(in the rows, 128 means zero)
Known rows, with every way that one mark hangs from another:
M[J[S]]: [ 94 125 159 123  94 136  80  99 125 141 149 123 130 103 134 107 113 156
 166 103 137 186 105 139 120 126 179 130 158 147 123 124 128 115 130]
B[T]: [118 118 146 120  79 130  68 132 134 152 133 108 123 104 143 108 128 152
 184 117 134 159 108 140 126 141 169 144 160 138 135 141 120 106 172]
A[J M]: [134 130 156 119  90 139  77 124 143 149 152 126  96 112 147 136 123 148
 161 116 123 170 119 147 134 154 152 125 156 139 109 132 155  88 152]
M[A]: [104 123 133 151  74 128  74  98 143 158 125 111 131 119 135 110 127 151
 159 102 143 160 135 146 110 133 163 159 159 146 142 125 138 108 145]
T[Y[J]]: [118 144 132 141  67 118  71 100 117 135 142 103 148  89 170 127  91 176
 142 106 135 163 124 136 137 151 171 156 140 133 102 114 168  92 120]
Y[J[M]]: [120 139 145 139  79 142  89 107 145 136 129 110 121  91 168 129  93 184
 144  86 111 165 128 116 120 158 172 126 167 132 119 126 165  91 125]
J[B]: [101 109 155 141  74 126  58 114 126 135 130 106 136 124 151 124 119 186
 183 119 131 158 128 124 132 119 170 124 160 138 123 130 129 106 164]
J[A]: [104 120 142 153  78 148  65 107 143 151 121 103 123 129 137 124 118 171
 182 100 123 157 122 147 112 146 180 159 164 150 138 133 126 104 132]
Z[J[A[M] T[B]]]: [113 127 153 152  36 142  73 111 145 138 135  96  91  99 138 144 134 174
 201 144 127 147  96 160 107 154 178 135 189 154 138 116 167  78 147]
A[J[B S Y[T]]]: [116 138 144 108  46 111  76 102  71 144 193 106 125  97 130 100 110 142
 214 124  99 175 102 164 152 125 196 122 170 153 133 102 124  98 154]
A[M]: [127 113 152 120  96 127  66 117 157 145 137 126 103 107 165 130 117 155
 154  99 127 155 115 141 123 138 155 131 161 125 115 142 131 106 149]
S[T[Y[J[B M]]]]: [119 139 127 136  48 113  65 112  99 131 140  96 155  62 178 138  95 197
 165 123 101 160 107 132 122 159 164 113 173 139 119 112 161  72 136]
J[A B Y]: [ 89 131 137 161  47 129  64  85 116 138 150  83 127 129 149 115 117 188
 206 109  97 146 104 154 126 145 188 147 166 139 135 114 133  96 136]
M[A J[B S Y]]: [ 66 143 144 149  47 115  88  62 100 142 176  97 142 102 134  89 122 155
 184 112 116 177  95 159 122 126 181 138 170 151 147  97 145  98 131]
A[J[S] M]: [132 127 166 103  95 145  86 113 127 156 179 128  92  94 130 131 112 128
 171 106 115 182  97 163 129 135 158 131 172 148 119 135 147 103 148]
B[A J]: [ 95 137 157 148  65 105 116 102 146 138 124 125 134 121 134 136 132 155
 163  97 133 164  96 137 117 148 175 142 156 154 139 123 134  89 124]
B[J[A[M]] T[Y]]: [113 155 144 132  42 112  85 121 139 144 153 109 121  85 156 127 132 148
 171 127 108 159  63 172 128 180 169 151 166 156 143 126 148  58 134]
Z[B[J[A]]]: [ 82 142 156 158  64 131  85 114 137 135 136 101 137 142 134 138 136 171
 197 117 136 165 105 130 121 145 185 134 168 166 135 111 143  84 140]
B[J[A S Y] T]: [ 94 153 148 123  41 126 107  95 111 154 186  96 116  93 123 102 122 132
 213 101  89 169  46 177 125 164 201 162 173 157 158 115 117  94 132]
Y[T]: [126 115 133 118  78 112  58 126 128 148 123 123 132 109 151 107 116 154
 173 108 137 159 141 135 131 128 184 133 155 140 133 129 104 109 153]
B[A[J[S Y] M]]: [122 152 155 115  69 121 116  79 117 151 190 121  87  88 130 128 116 114
 177  92  93 165  63 192 119 151 164 150 176 147 128 119 155  95 119]
S[T[B Y]]: [120 118 125 123  62 104  59  98  96 137 122 114 132  98 153 135 105 178
 164 142 147 153 107 153 122 135 153 140 159 136 101 112 145 114 154]
T[B[J[M S]] Y]: [103 146 154 126  57 114 107  77 106 114 151 126 112  89 148 132  84 183
 141 117 122 171  62 153 123 130 174 126 177 148 107 111 180 104 123]
T[B[A[M] J] Y]: [105 150 155 144  44  84 119  73 131 118 127 126 114 104 159 156 115 165
 129 125 136 151  74 161 125 148 150 139 170 151 116 109 184  80 120]
Z[A J]: [ 98 130 135 157  78 153  84 124 153 140 126  97 134  92 130 145 141 162
 200 118 153 165 105 143 111 154 187 151 149 152 124 115 147 101 118]
J[T]: [121 109 141 130  80 121  48 135 134 153 146 120 118 108 139 103 127 178
 187 116 134 151 118 140 123 130 181 147 166 130 131 138 127 103 167]
J[A S T[Y]]: [114 129 132 139  59 130  46 109 102 158 175 106 125  86 122 101 111 168
 198 116 114 155  76 189 109 128 193 180 185 158 146 132 136  99 132]
A[J[B Y[T]]]: [117 142 132 126  42 105  70 112  87 139 167 105 129 114 146 103 121 164
 204 132 107 166 126 148 158 143 189 117 156 142 124  99 134  83 160]
Z[J[S]]: [108 121 157 121  75 144  83 112 129 139 152 112 125  89 129 131 117 139
 191 106 140 182  90 145 110 129 188 135 150 146 119 127 127 119 133]
A[M[J[B S]]]: [ 93 119 176 120  82 128  74  99 127 133 160 116 122  95 152 123 117 163
 171 118 117 178  98 139 128 119 164 102 180 148 131 127 136  96 145]
B[A T[Y]]: [113 142 131 138  58 102  84 111 119 145 131 108 139  88 143 114 130 147
 170 123 134 148  79 172 115 148 165 167 161 151 138 132 146  89 140]
A[M[J]]: [107 127 155 128  93 127  74 112 159 136 133 129 113 106 164 122 124 165
 144 110 134 171 118 131 126 151 158 115 156 133 113 129 143  89 135]
J[A M T Y]: [111 142 119 153  54 135  61 106 133 148 161 102  95 101 147  94 116 194
 199  98  81 140  81 169 104 164 198 153 187 131 143 127 146  84 130]
S[T[B]]: [117 104 142 119  74 121  71 103 116 144 112 112 120 112 141 139 115 171
 178 130 146 154 123 136 117 132 157 127 170 138 117 118 124 121 168]
J[S]: [114 110 156 115  97 135  73 105 123 150 152 120 118 103 133 117 104 148
 176  93 131 170 103 149 117 114 177 146 165 141 125 138 117 130 144]

Rows:
[122 143 143 103  50 116  96  79  73 141 176 112 101 103 125 107  96 140
 190 125 119 173 106 171 147 128 189 133 173 149 118  92 145 116 149] : A[J[S Y[T[B]]]]
[ 73 131 159 165  62 113  94  96 131 127 114 107 150 124 140 124 138 183
 173 121 134 166 117 128 120 135 171 121 167 161 141 114 144  80 131] : M[J[B[A]]]
[137 142 138 117  64 118  66 124 124 153 195 120  83  93 149 105 130 158
 189 123 100 155  90 171 140 163 170 138 167 120 114 120 159  76 159] : A[J[T Y] M]
[120 153 132 131  74 138  88 104 124 135 162 118  94 107 151 111 109 174
 170 102  97 168  95 152 129 170 173 128 155 124  99 116 169  88 133] : A[J[M Y]]
[118 138 166 138  65 126 116  86 135 137 126 119  88 121 133 155 123 150
 154 127 131 158 111 161 124 146 142 133 183 159 122 115 185  88 142] : T[B[A[J M]]]
[107 128 139 147  40 118  48 107 127 148 177  91 101 104 156 109 129 187
 214 120  80 133  87 171 126 148 184 142 194 135 150 124 138  74 155] : J[A[M] B T Y]
[110 136 154 136  50 137  86 122 125 135 138  85 134  79 165 121 110 188
 178 118  99 162 113 116 131 155 171 112 187 146 146 125 161  72 162] : Y[J[B[T] M]]
[ 95 138 126 132  65 129  64  97  97 154 153 107 152  77 129 116 114 154
 186 122 119 180  79 175 104 155 180 152 168 167 138 112 121  94 109] : M[J[A S[T[Y]]]]
[ 93 145 125 147  33 118  85  96 118 146 155  88 121  90 152  90 131 167
 188 118  93 149  86 158 114 153 170 133 187 141 159 116 154  79 163] : J[B[T] M[A] Y]
[111 122 143 138  52  99  97  87 119 136  98 117 124 120 136 128 117 157
 166 120 144 146 133 146 120 122 175 139 181 161 146 112 133 109 142] : Y[T[B[A]]]
[126 128 143 105  80 141  92 108 116 153 153 109 127  53 149 134  90 152
 171  86  98 173  99 137 104 151 172 124 186 144 138 127 130 105 130] : Y[J[M S[T]]]
[ 87 127 152 169  41 152  68 114 135 132 123  82 142 118 136 143 136 180
 215 130 125 166 110 136 114 148 190 130 160 163 139 116 140  83 135] : Z[J[A B]]
[110 128 158 124  51  91 125  92 137 139 118 125 110 100 143 166 132 145
 161 124 127 152  85 149 110 155 147 118 186 157 141 112 140  87 143] : S[T[B[A[M] J]]]
[ 79 141 147 154  83 129  95 123 142 134 141 103 141 119 132 144 145 172
 197 122 158 162  99 132 127 137 181 137 167 162 127 105 153  92 138] : Z[A B[J]]
[103 144 141 126  81 113  79  93 145 132 158 122 105 102 177 108 118 163
 153 102 116 164  98 146 132 163 167 122 147 115 103 114 145  89 124] : A[M[J[Y]]]
[ 97 136 162 125  55 138 103 113 123 157 162 102 125  98 113 115 128 134
 205 109 108 176  66 162 119 151 193 155 181 174 169 129 113  93 142] : B[J[A S] T]
[111 127 127 138  51  93  86  83 100 138 110 112 137  97 141 147 115 165
 162 134 144 144  95 168 106 139 151 151 172 151 120 110 150 104 135] : S[T[B[A] Y]]
[115 125 151 101  79 122 100 118 123 146 156 133 122  72 135 131 111 149
 179  95 103 180  68 142 104 148 177 111 179 149 139 129 111 103 138] : B[J[M S[T]]]
[ 95 134 158 162  49 118 101  90 126 135 123  89 152 107 150 142 115 175
 171 104 121 157 131 124 126 138 171 138 175 158 146 114 158  82 130] : Y[J[B[A]]]
[107 133 124 151  52 126  55 105 123 156 164  98 109 113 138  94 124 179
 210 107 101 141  94 171 118 155 198 170 172 132 142 121 129  91 140] : J[A T Y]
[124 117 142 141  71 136  51 128 154 160 150 111  97 103 143 117 133 170
 191 113 107 143 106 164 111 150 175 151 191 145 153 143 131  82 150] : J[A[M] T]
[ 96 138 159 154  51 161  92  86 119 139 153  81 129  88 142 134  90 185
 186  90  80 169 105 139 112 140 189 130 206 169 159 122 159  86 117] : Y[J[A B M S]]
[122 152 129 142  67 127  78 101 127 127 137 108 134  76 180 126  83 191
 130  99 115 164 113 134 123 161 169 140 157 130 104 118 184  83 111] : T[Y[J[M]]]
[112 126 160 130  55 135  75 115 109 141 175  98 125  67 146 113  98 193
 192 106  91 164 101 133 121 124 189 118 209 149 153 126 160  84 153] : Y[J[B M S T]]
[124 121 145 103  79 132  84 108 105 163 158 104 140  67 139 133  98 137
 183  95 117 175 113 140 116 140 173 140 171 147 136 121 114 115 140] : Y[J[S[T]]]
[ 80 164 130 155  71 124 108 105 137 122 161 103 119 103 153 130 132 184
 194 106 121 154  67 144 120 161 189 127 176 142 118  96 174  83 117] : Z[A B[J[M Y]]]
[ 78 137 144 148  59 112  70  90 115 121 151 103 138 121 163 102 119 192
 182 122 120 167 109 130 141 144 183 116 146 127 110 104 143  91 139] : M[J[B Y]]
[100 136 150 142  76 117  82 144 151 143 168 112 117  94 138 138 158 169
 205 134 140 147  84 148 125 141 176 130 195 156 141 114 159  70 156] : Z[A[M] B[J[T]]]
[ 93 138 143 140  37 100  93  97 110 141 149  89 129 103 144 108 137 158
 206 118 106 143  78 160 126 144 175 143 174 143 150 119 132  88 157] : J[B[A T] Y]
[121 136 129 129  48 108  77  88  92 137 129  97 144  82 163 145  90 179
 153 133 141 158 123 139 130 151 157 143 160 139 103  96 167  99 138] : S[T[B Y[J]]]
[ 85 127 160 148  55 145  78  87 110 144 148 102 113 113 111 105 119 186
 197 133 128 170  99 160 112 125 193 147 202 171 155 110 152  99 138] : M[J[A S T[B]]]
[105 125 147 141  61 130  53 148 129 134 151 101 131 104 138 126 150 171
 221 144 158 161 103 132 113 129 188 121 162 144 117 115 150  87 169] : Z[B J[T]]
[108 149 154 137  55 120 113  66  82 134 150 114 116 103 111 140 102 151
 161 132 138 171  81 184 121 125 160 160 176 171 117 105 190 105 123] : T[B[A[J[S]]] Y]
[ 95 152 142 141  69 101 105  78 149 133 147 122 109 101 165 118 128 149
 152  96 113 156  84 159 117 167 164 134 158 131 123 113 151  81 105] : B[A[M[J[Y]]]]
[124 111 145 106  82 142  70 109 131 170 157 113 108  78 131 138 117 126
 196  98  99 160  84 177  95 145 164 144 194 157 155 142  96 108 137] : J[A[M] S[T]]
